What can hang from each mark
guki: zivorus
reberi: buru guki zupib
fige: guki reberi zupib
zivorus: reberi zupib
zupib: fige
buru: guki zupib

Every row comes from one small tree of marks. Brackets hold a mark, then the marks that hang from it, in alphabetical order. Every link used is in the known rows. Which tree was each row made from?
(in the rows, 128 means zero)
Known rows
(buru guki): [113 174  94 142 131 126 127 114 134 108 138 131 117 146 123 121 132 139
 128]
(zivorus zupib): [117 127 124 143 132 131 117 134 151 142 120 141 129 102 119 155 109 121
 116]
(reberi buru (guki zivorus) (zupib fige)): [ 83 232 145 200  97  39 126 164 142  74 164 100 153 127 185 136 142 152
 111]
(reberi guki zupib): [ 99 179 133 163 105  86 121 135 144 107 157 129 130 146 155 140 116 131
 119]
(reberi (buru guki) (zupib fige)): [ 77 185 135 183 119  73 135 144 145  64 147 142 145 139 169 144 118 144
 112]
(reberi buru guki (zupib fige)): [ 72 197 151 192 105  52 130 145 140  74 163 127 153 135 177 136 123 143
 109]
(reberi guki): [114 172 121 146 116 105 122 120 128 126 150 114 128 138 134 116 135 136
 125]
(reberi (guki zivorus) zupib): [111 214 127 171  98  75 116 154 147 107 158 103 131 137 163 140 137 139
 121]
(zivorus (reberi zupib)): [106 156 128 165 149 102 123 126 140 143 132 111 137 133 140 138 125 135
 126]
(buru (guki (zivorus reberi)) zupib): [119 234  81 180 156 119 105 143 160 102 148 124 112 111 121 142 133 151
 125]
(zivorus (reberi guki) (zupib fige)): [ 87 165 113 193 154  91 118 136 149 154 136 116 148  91 136 132 115 129
 112]
(fige (guki zivorus) (reberi buru) zupib): [ 95 207 143 210 165 137 108 148 148 127  93  76 144  92 191 146 195 168
 139]
(reberi buru guki): [ 96 207 134 161 114  80 120 112 122 107 157  99 138 145 139 120 152 156
 119]
(reberi (buru guki (zupib fige))): [ 94 193 120 175 141 103 123 133 145  72 146 147 133 117 135 140 124 149
 115]
(fige reberi zupib): [110 133 146 167 160 166 121 150 142 142 115 121 139  95 159 148 169 135
 128]
(buru (guki zivorus)): [124 209  88 149 124 114 121 134 137 108 140 105 118 137 131 120 152 147
 130]
(buru (zupib (fige guki reberi))): [113 133 133 184 168 144 126 160 159 100 119 164 130  80 151 143 111 132
 125]

Write each row's tree
[116 206  89 182 143 115 119 169 161  74 148 150 120  94 137 138 118 137
 120]
(buru (guki zivorus) (zupib fige))
[119 221  83 161 138 107 118 129 136 122 139  91 121 137 130 117 157 152
 131]
(buru (guki (zivorus reberi)))
[129 198 120 165 133  92 117 154 139 137 133  79 135 119 148 134 154 145
 130]
(guki (zivorus (reberi zupib)))
[100 164 140 180 151 150 116 144 140 140 131 110 138 101 163 139 174 140
 126]
(fige (reberi guki) zupib)
[101 240 129 192 120  69 112 155 141  83 164 106 141 106 152 131 149 158
 115]
(reberi (buru (zupib fige)) (guki zivorus))
[ 95 214 122 185 155  87 110 113 136 132 152  97 139 127 129 128 145 157
 122]
(zivorus (reberi (buru zupib) guki))
[111 217  85 194 157 108 116 164 161  88 148 137 125  94 136 134 123 143
 121]
(buru (guki (zivorus reberi)) (zupib fige))
[106 115 138 182 161 135 143 151 138 116 105 130 144  96 173 114 135 135
 132]
(zupib (fige guki reberi))
[115 157 119 186 161 119 118 160 157 103 124 147 134  80 146 141 105 130
 125]
(buru (zupib (fige (guki (zivorus reberi)))))
[ 81 214 148 178 103  62 120 126 139  89 162 115 140 154 162 144 133 152
 114]
(reberi buru guki zupib)
[102 118 123 169 140 121 126 146 155 127 106 149 139  85 145 146  96 119
 117]
(zivorus (zupib (fige guki)))
[115 201  93 171 137 120 123 149 149 112 133 112 124 113 139 129 150 145
 124]
(buru (guki (zivorus (zupib (fige reberi)))))
[ 97 125 141 172 126 101 137 155 149  94 121 151 141 119 176 143  96 120
 123]
(reberi (zupib (fige guki)))
[124 180 129 172 132 106 122 172 147 126 124  99 141  84 150 142 155 142
 119]
(guki (zivorus (zupib (fige (reberi buru)))))
[ 98 138 137 179 143 118 128 151 151 127 127 137 144  86 146 144 126 131
 110]
(zivorus (zupib (fige (reberi buru guki))))
[ 83 174 137 193 154  78 126 129 140 119 127 107 152 127 162 135 127 148
 124]
(zivorus (reberi buru (zupib (fige guki))))
[105 157 140 194 155 114 137 160 138 106 109 105 149  93 182 116 158 151
 131]
(zupib (fige (guki zivorus) (reberi buru)))
[107 252 127 181 119  75 105 142 141  94 163  97 133 118 141 137 156 164
 118]
(reberi (buru zupib) (guki zivorus))
